Known rows, with every step that occurs:
ronukip, runida, vokupa, tegaf: [ 25.7   8.0   1.1  16.3  -8.1  -8.0   0.5 -22.9 -25.9 -26.5   0.8 -31.3
 -55.1   9.8 -40.2  -1.1 -20.0 -24.7   6.9  23.6   7.7 -37.8]
ronukip, vazipos, vokupa, tegaf: [ 22.3  23.5  -3.1  31.8  -9.9   7.6  -1.7 -13.4  -3.4 -25.6  -5.6  -4.3
 -58.0  -9.9 -13.6  16.1 -31.5  13.4  -3.5   4.8 -11.4 -33.4]
tegaf, ronukip, vazipos: [  4.4  24.0 -18.1   4.8 -10.3  -3.2  15.8 -14.6 -13.7 -23.9  12.5 -23.4
 -38.4   0.7  -4.6  16.8 -52.7  15.2   0.3  14.3  -9.3 -13.4]
runida, ronukip, tegaf, vokupa: [  6.2  40.0 -22.8   3.1 -16.7 -17.2  14.0   0.0  -5.6 -23.2   9.8 -22.1
 -57.4  -5.7 -31.9  19.1 -52.4  23.5   5.3  25.5  14.5 -49.5]
vazipos, ronukip, runida, vokupa: [  0.6   3.3  -0.2  -1.6 -15.8 -13.9   8.0 -24.8 -22.6 -27.3   7.4 -42.9
 -60.8  13.9 -34.6   2.4 -30.6  -7.5  21.6  46.3  18.6 -31.3]
movib, vokupa, runida, ronukip, vazipos: [ 17.4  32.7 -28.9  -4.5  -2.6 -20.0   1.3  -6.8 -24.5 -34.9  10.3 -13.0
 -46.0  -1.9 -23.0  -2.9 -36.5  38.5  -1.2  11.1 -22.5 -32.1]
runida, ronukip, vazipos, vokupa, movib: [ 21.3  23.4 -24.1   4.3 -10.6   3.8   3.1  -6.9  -0.8 -13.2   0.2 -15.5
 -43.3 -25.5   6.9   4.4 -40.4  39.8   3.2   9.3  -2.5 -28.5]
tazud, ronukip: [ 10.5  23.8 -15.3   9.1  -7.3  -4.5   6.0  -9.2 -15.0 -20.5  20.4 -33.7
 -28.6  -2.2 -18.4  14.2 -34.2  18.9  19.9  15.4   4.0 -16.9]
runida, vokupa: [  8.9   2.5  -0.2   3.7 -13.8 -13.3   3.4 -18.6 -26.1  -9.6   5.2 -23.4
 -34.6  -3.5 -30.5  17.1 -38.8   2.7  10.8  19.6   2.6 -25.9]
tegaf, vokupa: [  0.3  13.5  -4.3   8.5 -26.2  -3.0   6.9 -17.5 -21.4  -9.8  12.3 -27.5
 -29.6  -9.3 -34.4  28.9 -45.8  16.9  17.0  19.0   8.8 -34.6]
tegaf, ronukip, vazipos, vokupa, movib: [ 12.9  20.4 -15.9   7.4 -10.9   3.9   6.6 -17.0   2.1 -11.3   4.8 -16.8
 -46.6 -15.6  11.9  12.6 -45.7  35.5   6.7  10.4  -2.6 -21.7]
tazud, ronukip, zale: [ -5.5  30.7 -21.4  21.9 -10.9  -2.4  16.9 -10.7 -22.5 -24.3  33.6 -38.5
 -23.2  15.2  -2.1  15.8 -27.3  11.4  19.3   9.3  11.3 -16.9]
tegaf, ronukip, runida, vokupa, movib: [ 13.2   4.8 -10.3  -6.5  -9.6 -11.7   9.6 -26.2 -22.3 -12.2  11.5 -43.5
 -43.0   2.5 -15.5  -4.2 -34.5  -2.2  18.3  28.7  16.8 -26.3]
zale, ronukip, vazipos, vokupa, tegaf: [ 27.5  33.2  -7.1  11.9  -3.6  -7.7  -1.2  -3.5   6.3 -38.2  -6.4 -11.6
 -51.7 -15.7 -18.6  18.4 -33.1   7.3   2.8  15.5  -2.8 -32.9]
vokupa, runida: [  9.3  13.3   4.9   5.9 -10.8 -11.9  -8.7 -13.6 -27.5 -20.6   2.8 -21.3
 -19.5  -1.9 -21.9  20.1 -30.3  14.1  10.6   6.5  -5.9 -29.9]
tazud, ronukip, vazipos: [ 13.9  28.6 -26.0  10.0 -10.7  -2.5   3.2  -8.7 -14.9 -29.2  18.3 -27.0
 -44.7  -2.2  -8.5   9.7 -43.1  18.6  10.3  10.2  -8.8 -10.7]
ronukip, vazipos, vokupa: [  8.2  14.1  -4.5  20.2 -16.6   8.7   1.4 -13.3 -13.6 -13.8   2.5 -11.0
 -52.6 -12.7 -13.7  24.3 -40.6  33.4   3.7   6.8  -8.9 -21.0]
tazud, ronukip, vazipos, vokupa: [ 14.0  30.2 -19.4  20.1 -15.4   4.8   2.7 -12.6  -3.2 -23.1  16.1 -17.0
 -64.9  -4.7  -9.1  19.4 -38.5  41.0   8.1   5.1  -2.5 -14.9]
tazud, ronukip, runida: [ 11.1  22.5 -14.9  12.2  -9.6   1.5   7.6 -12.1 -26.4 -26.5  23.1 -46.2
 -42.3   8.1 -28.2   6.3 -24.6  13.0  22.9  21.0  12.6 -15.8]
zale, ronukip: [  8.9  18.5  -4.2 -10.3  -2.5 -15.9   4.4   0.8 -17.2 -23.9   7.0 -35.2
  -8.4 -15.0 -28.2  23.1 -37.8   7.1  20.8  27.0   5.8 -20.8]
vokupa, movib: [ 14.2   2.6  -3.5   1.3  -4.4  -0.6  -3.9  -8.9 -23.0  -4.4   3.2 -29.8
  -3.8 -21.8  -6.6   6.9 -33.9  11.9  24.1  19.1  -0.5 -26.3]
vazipos, ronukip, tegaf, vokupa, runida: [ -5.7  31.2  -2.5   1.0 -18.9 -28.5  -7.3 -11.1  -3.1 -37.7   2.8 -19.3
 -72.1   8.0 -27.4  19.7 -44.0  15.2  18.0  36.3  14.7 -58.7]

Rows:
[ 13.8  38.0 -15.7   1.4  -1.1 -25.0  -2.6   5.3 -12.8 -32.5   0.8 -16.1
 -47.9   2.1 -20.8  10.5 -37.3  19.4  -0.7  14.2  -0.3 -44.7]  vokupa, runida, ronukip, tegaf
[ 24.4  12.5   2.0  13.6  -6.7 -14.5   0.1 -21.3 -14.6 -21.1  -2.7 -17.8
 -41.5  -0.9 -28.8   6.2 -29.4 -19.4   2.4  18.1   0.1 -39.9]  runida, vokupa, tegaf
[ 13.6   9.4  -3.8 -12.6  -9.0 -21.8   6.2 -11.1 -29.1 -27.5   8.2 -44.3
 -40.7   0.7 -46.8  11.7 -31.6  -9.4  19.8  34.7  18.0 -24.9]  zale, ronukip, runida, vokupa
[ -0.9  34.6 -24.3   6.9  -2.8 -21.1  15.3  -9.3 -33.7 -29.6  24.1 -24.8
 -25.2  14.7 -16.5   4.2 -20.3  29.3   7.7  10.5  -2.8 -40.9]  movib, vokupa, runida, ronukip, zale
[ 12.2  23.5  -7.5   1.6 -10.2  -6.4   1.9  -2.5  -4.6 -26.0   1.7 -17.8
 -44.4 -18.5 -19.5  28.7 -42.5  27.9   9.7  17.5  -0.2 -18.5]  zale, ronukip, vazipos, vokupa
[ 17.8  29.1  -5.1  12.9  -0.4  -5.3  16.5 -17.1  -2.2 -26.4   4.5 -24.2
 -29.2   4.4 -13.3  12.8 -35.1  -5.5   3.0  16.8  -0.6 -32.8]  vokupa, tegaf, ronukip
[  9.1  31.6 -13.2  -4.2 -28.5 -18.4   3.8 -15.2 -15.0 -26.3  10.1 -23.5
 -38.9  -1.5 -29.6  23.1 -40.4  24.2   2.7  10.0  10.8 -48.7]  tegaf, vokupa, runida, ronukip
[  0.5  36.8  -5.0  37.2  -8.1   2.7  25.8 -22.2  -0.3 -24.6  15.6 -20.0
 -44.1  18.1   3.8  23.8 -23.5   7.5   0.8   6.3  12.3 -39.2]  vazipos, vokupa, tegaf, ronukip, zale
[  1.9  36.5 -19.4  25.1   7.0 -10.8  29.3 -16.5 -17.7 -30.3  25.0 -25.5
 -30.7  20.9 -12.4   1.6 -24.2   4.3   9.7  19.4  -2.1 -38.5]  movib, vokupa, tegaf, ronukip, zale
[-20.8  18.5  -5.6  14.3 -12.6  -5.3  18.5 -14.3 -18.3 -26.3  19.5 -38.0
 -22.5  16.2  -0.7  15.5 -29.3   1.7  23.0  32.8  11.5 -28.0]  vazipos, ronukip, zale
[ 17.6  31.1 -20.2  -2.4 -14.3 -13.2  -2.0  -7.5 -18.8 -35.4   2.9 -17.1
 -40.5  -1.0  -7.8   9.1 -40.7  19.5  -8.8   3.0 -14.4 -27.5]  vokupa, runida, ronukip, vazipos
[  3.7  28.5  -2.7   9.2 -17.9 -22.1  -9.9  -7.9 -18.3 -25.3   3.6 -13.0
 -57.9   0.6 -33.7  27.1 -43.5  19.1  11.1  14.5   6.4 -53.4]  ronukip, tegaf, vokupa, runida
[  7.5  19.5 -11.4   5.5 -12.4 -11.8  -5.5  -4.0 -11.9  -9.7   4.8 -22.2
 -41.3 -20.0 -19.5  11.9 -48.2  17.1  25.3  26.3  14.3 -48.6]  ronukip, tegaf, vokupa, movib
[  8.7  14.2  11.5  16.4 -15.0  -3.6 -10.1 -17.0 -17.5 -14.7  -1.0 -11.5
 -40.3  -4.3 -22.6  30.1 -26.9  34.5   8.7   1.8   0.0 -35.4]  vazipos, vokupa, runida
[ 17.7  31.9  -0.6  23.9  -5.1   1.7  16.1 -19.5   9.4 -20.4   2.1 -14.7
 -49.4   0.9 -14.3  20.8 -31.8  14.3   1.6  12.5   5.8 -39.0]  vazipos, vokupa, tegaf, ronukip
[ 19.0  28.2  -0.2  27.4  -6.9   7.7  18.2 -22.5  -1.6 -26.7   6.4 -27.2
 -63.4  11.1 -24.6  14.4 -22.2   9.3   5.7  17.7  13.6 -36.9]  vazipos, vokupa, tegaf, ronukip, runida
[ -4.4  23.5  -5.1   5.3  -0.5 -16.6   2.6  -0.7  -4.9 -28.9   2.9 -25.1
 -52.5   1.3 -17.9  11.4 -41.6   9.5  21.2  44.9   6.7 -38.9]  vazipos, ronukip, tegaf
[ 11.2  36.0 -21.5   4.9   1.4 -15.1  11.0   7.8  -9.6 -21.6   4.8 -22.7
 -43.2  -5.8 -22.0   9.3 -43.6  19.0   5.0  24.0   3.3 -37.1]  runida, ronukip, tegaf
[  8.5  43.8 -17.2   8.1 -17.1 -26.0  -8.9  -7.8  -6.6 -35.7  16.8 -20.6
 -72.4   6.8 -29.9  21.4 -41.9  24.8  15.3  13.3  14.6 -46.9]  tazud, ronukip, tegaf, vokupa, runida
[ 23.6  27.9 -15.2  10.1  -8.7 -16.5  11.2 -24.5  -2.8 -34.1   1.8 -14.5
 -65.3   8.9 -10.1   3.9 -46.0 -16.6 -11.1  12.9  -8.0 -29.3]  runida, vokupa, tegaf, ronukip, vazipos
[  7.3   7.8  -6.8   0.2 -22.2  -2.7  -2.0 -17.1 -17.5  -4.7   7.9 -29.8
 -16.6 -22.0 -17.3  16.0 -42.0  17.6  25.1  20.9  12.2 -38.7]  tegaf, vokupa, movib
[ -3.1   8.4  -0.4   4.9 -11.8  -1.2  10.2 -15.4 -22.1 -28.5  10.5 -46.3
 -42.0   9.9 -28.2   6.5 -28.0   2.8  26.7  44.2  13.8 -27.4]  vazipos, ronukip, runida
